Every row comes from one small tree of marks. The marks that hang from a mark follow it in brackets, in alphabetical order. Every link used is in the known rows. Which tree was each row made from?
Known rows
suzalek{lasuzi mese{raza}}: [-0.11 -0.07 -0.02 -0.01 -0.04 -0.12  0.01  0.08  0.38  0.17 -0.13 -0.15
 -0.16 -0.24  0.01  0.04 -0.13  0.27]
lasuzi{raza{mese{nimo renu toguli veba}} suzalek}: [-0.18 -0.17 -0.07 -0.03 -0.03 -0.01 -0.34  0.11  0.49 -0.35 -0.18 -0.01
 -0.08 -0.16 -0.29  0.13 -0.17  0.30]
mese{nimo renu{zudorof} suzalek{lasuzi{raza}} toguli}: [-0.25 -0.13  0.03 -0.04 -0.07 -0.19 -0.16  0.09  0.55 -0.30 -0.13 -0.07
 -0.16 -0.36  0.03  0.28 -0.18  0.31]
lasuzi{raza{mese{nimo renu}} suzalek}: [-0.08 -0.13 -0.09 -0.03 -0.05  0.02 -0.21  0.14  0.39 -0.16 -0.17 -0.09
 -0.09 -0.08 -0.23  0.10 -0.14  0.17]
mese{raza}: [-0.07  0.06 -0.05 -0.01 -0.09 -0.03 -0.03  0.11  0.33 -0.01 -0.17 -0.19
 -0.14 -0.18  0.25  0.01 -0.16  0.16]
mese{raza{lasuzi} renu toguli}: [-0.12 -0.02 -0.04 -0.06 -0.07 -0.05 -0.07  0.09  0.49 -0.38 -0.15 -0.19
 -0.16 -0.33  0.29  0.21 -0.16  0.28]
lasuzi{suzalek{mese{nimo raza renu{zudorof} toguli}}}: [-0.17 -0.12  0.05  0.00 -0.01 -0.08 -0.15 -0.05  0.45 -0.27 -0.17 -0.05
 -0.20 -0.33  0.04  0.18 -0.13  0.53]
suzalek{mese{nimo toguli}}: [-0.20 -0.02  0.00  0.05 -0.01  0.06 -0.10 -0.01  0.34  0.08 -0.17 -0.09
 -0.06 -0.30  0.02  0.07 -0.16  0.40]
mese{nimo raza toguli veba}: [-0.27  0.05  0.00  0.00 -0.04  0.01 -0.20  0.05  0.40 -0.21 -0.17 -0.16
 -0.19 -0.24  0.08  0.01 -0.23  0.33]
toguli{mese{nimo renu{zudorof}}}: [-0.03  0.00  0.01 -0.03 -0.07  0.00 -0.08  0.12  0.32  0.31 -0.16 -0.01
  0.05 -0.16  0.04  0.17 -0.15  0.69]
lasuzi{raza{mese{nimo toguli}} suzalek}: [-0.24 -0.14 -0.05 -0.01 -0.01  0.04 -0.20 -0.01  0.42 -0.34 -0.14 -0.02
 -0.14 -0.16 -0.05  0.06 -0.15  0.41]
suzalek{mese{nimo raza renu veba}}: [-0.07  0.01 -0.03  0.01 -0.07 -0.02 -0.23  0.20  0.39  0.12 -0.21 -0.19
 -0.10 -0.21 -0.27  0.06 -0.17  0.16]
lasuzi{raza{mese{toguli}}}: [-0.10 -0.10 -0.07 -0.02 -0.04 -0.03 -0.13  0.09  0.37 -0.13 -0.13 -0.05
  0.01 -0.20  0.13  0.13 -0.12  0.47]
suzalek{lasuzi{raza} mese{nimo renu veba}}: [-0.11 -0.15 -0.02 -0.02 -0.09 -0.08 -0.21  0.21  0.45  0.17 -0.15 -0.11
 -0.05 -0.21 -0.38  0.09 -0.18  0.17]
raza{mese{suzalek}}: [-0.02  0.01 -0.16 -0.01 -0.03 -0.06 -0.13  0.22  0.38  0.13 -0.20 -0.08
  0.03 -0.11 -0.21  0.14 -0.12  0.10]
toguli{mese}: [-0.02  0.05 -0.05 -0.02 -0.10  0.01 -0.02  0.10  0.33  0.28 -0.16  0.00
 -0.01 -0.12  0.17  0.05 -0.11  0.45]
mese{renu suzalek toguli veba}: [-0.09  0.03 -0.09 -0.01 -0.11 -0.13 -0.26  0.20  0.55 -0.22 -0.24 -0.07
 -0.07 -0.30 -0.05  0.21 -0.16 -0.03]
suzalek{lasuzi{raza{mese}}}: [-0.08 -0.16 -0.09 -0.05 -0.04 -0.09 -0.06  0.16  0.36  0.13 -0.09 -0.08
  0.00 -0.11 -0.10  0.08 -0.15  0.37]
mese{veba}: [-0.03  0.01 -0.10 -0.01 -0.11 -0.03 -0.13  0.20  0.34  0.20 -0.19 -0.09
  0.06 -0.12 -0.07  0.00 -0.19  0.18]

Write each row's tree
[-0.17 -0.15 -0.01  0.00 -0.10 -0.03 -0.30  0.07  0.53 -0.30 -0.20  0.00
 -0.14 -0.27 -0.21  0.10 -0.14  0.20] : lasuzi{raza suzalek{mese{nimo renu toguli veba}}}
[-0.12 -0.17 -0.07 -0.06  0.07  0.00 -0.13  0.11  0.39 -0.04 -0.12 -0.09
  0.14 -0.25 -0.16  0.32 -0.19  0.80] : raza{lasuzi mese{nimo renu{zudorof} toguli}}
[-0.11 -0.05 -0.05 -0.07 -0.16 -0.18 -0.16  0.21  0.57  0.06 -0.15  0.07
 -0.12 -0.14 -0.16  0.08 -0.11  0.20] : toguli{mese{suzalek{lasuzi{raza}} veba}}
[-0.07  0.02 -0.13 -0.01 -0.01 -0.01 -0.21  0.24  0.40  0.08 -0.21 -0.15
 -0.02 -0.14 -0.34  0.20 -0.16  0.02] : raza{mese{nimo renu suzalek}}
[-0.01  0.12 -0.06 -0.06 -0.15 -0.14 -0.22  0.25  0.54 -0.05 -0.23 -0.04
 -0.17 -0.17 -0.07  0.15 -0.10  0.08] : toguli{mese{raza renu suzalek veba}}
[ 0.01 -0.13 -0.04 -0.01 -0.06 -0.13 -0.19  0.14  0.42  0.14 -0.19  0.00
  0.15 -0.32 -0.07  0.24 -0.13  0.60] : suzalek{mese{renu{zudorof} toguli veba}}
[-0.07 -0.15 -0.11 -0.04 -0.07  0.00 -0.32  0.21  0.43 -0.12 -0.19 -0.05
 -0.03 -0.04 -0.44  0.07 -0.17  0.17] : lasuzi{raza{mese{nimo renu veba}} suzalek}
[-0.20  0.05 -0.01 -0.06 -0.09 -0.13 -0.21  0.19  0.58 -0.02 -0.18 -0.07
 -0.27 -0.18 -0.26  0.13 -0.17  0.14] : toguli{mese{nimo raza renu suzalek{lasuzi} veba}}
[-0.11 -0.18 -0.10 -0.07  0.01 -0.25 -0.23  0.20  0.54 -0.01 -0.15  0.03
  0.08 -0.25 -0.33  0.34 -0.16  0.49] : raza{mese{renu{zudorof} suzalek{lasuzi} toguli veba}}
[-0.03 -0.05 -0.05 -0.02 -0.07 -0.04 -0.20  0.21  0.33  0.22 -0.19 -0.11
  0.12 -0.16 -0.20  0.13 -0.23  0.42] : mese{nimo renu{zudorof} veba}
[-0.14  0.11 -0.04  0.00 -0.09  0.02 -0.11  0.12  0.42  0.16 -0.20 -0.01
 -0.12 -0.14 -0.06  0.07 -0.13  0.21] : toguli{mese{nimo suzalek}}
[-0.25 -0.09  0.00 -0.03 -0.02 -0.16 -0.12  0.06  0.51 -0.14 -0.15 -0.07
 -0.12 -0.36 -0.02  0.29 -0.20  0.33] : mese{nimo renu{zudorof} suzalek{lasuzi} toguli}
[-0.16 -0.04 -0.02 -0.06 -0.14 -0.13 -0.24  0.24  0.59 -0.01 -0.18  0.00
 -0.17 -0.17 -0.30  0.14 -0.15  0.13] : toguli{mese{nimo renu suzalek{lasuzi{raza}} veba}}
[-0.18 -0.14  0.01  0.01 -0.08  0.00 -0.20  0.00  0.48 -0.33 -0.18 -0.04
 -0.20 -0.31  0.00  0.12 -0.12  0.21] : lasuzi{raza suzalek{mese{nimo renu toguli}}}
[-0.27  0.06  0.02  0.01 -0.03  0.04 -0.10 -0.02  0.36 -0.25 -0.15 -0.19
 -0.24 -0.28  0.27  0.03 -0.20  0.32] : mese{nimo raza toguli}
[-0.28 -0.01 -0.02 -0.04 -0.03  0.03 -0.17  0.07  0.47 -0.29 -0.15 -0.16
 -0.15 -0.25 -0.02  0.07 -0.24  0.39] : mese{nimo raza{lasuzi} toguli veba}
[-0.06 -0.06 -0.07 -0.01 -0.10 -0.08 -0.17  0.10  0.44 -0.02 -0.21 -0.04
 -0.15 -0.14 -0.19 -0.03 -0.12  0.14] : lasuzi{suzalek{mese{raza veba}}}
[-0.29 -0.03 -0.04 -0.02 -0.05 -0.12 -0.25  0.14  0.58 -0.18 -0.18 -0.10
 -0.17 -0.31 -0.24  0.19 -0.23  0.02] : mese{nimo renu suzalek{lasuzi} toguli veba}
[-0.12 -0.03 -0.03 -0.06 -0.15 -0.16 -0.06  0.15  0.53  0.02 -0.14  0.04
 -0.17 -0.18  0.05  0.11 -0.09  0.21] : toguli{mese{suzalek{lasuzi{raza}}}}
[-0.28 -0.18 -0.04 -0.04  0.02 -0.04 -0.23  0.11  0.44 -0.06 -0.10 -0.05
 -0.04 -0.18 -0.27  0.09 -0.21  0.52] : suzalek{lasuzi{raza{mese{nimo toguli veba}}}}
[-0.28 -0.08 -0.02 -0.04 -0.10 -0.14 -0.28  0.16  0.61 -0.34 -0.17 -0.09
 -0.21 -0.32 -0.17  0.18 -0.20 -0.01] : mese{nimo renu suzalek{lasuzi{raza}} toguli veba}
[-0.05  0.02  0.02 -0.06 -0.08 -0.06 -0.19  0.17  0.39  0.15 -0.18 -0.04
 -0.04 -0.14 -0.06  0.13 -0.17  0.67] : toguli{mese{nimo raza renu{zudorof} veba}}
[-0.04 -0.16 -0.14 -0.08  0.00 -0.17 -0.25  0.25  0.57 -0.13 -0.18  0.01
  0.17 -0.25 -0.36  0.38 -0.14  0.52] : raza{lasuzi mese{renu{zudorof} suzalek toguli veba}}
[-0.09 -0.07 -0.12 -0.01  0.00 -0.02 -0.21  0.14  0.38  0.06 -0.16 -0.03
  0.10 -0.16 -0.14  0.11 -0.16  0.49] : raza{mese{toguli veba}}
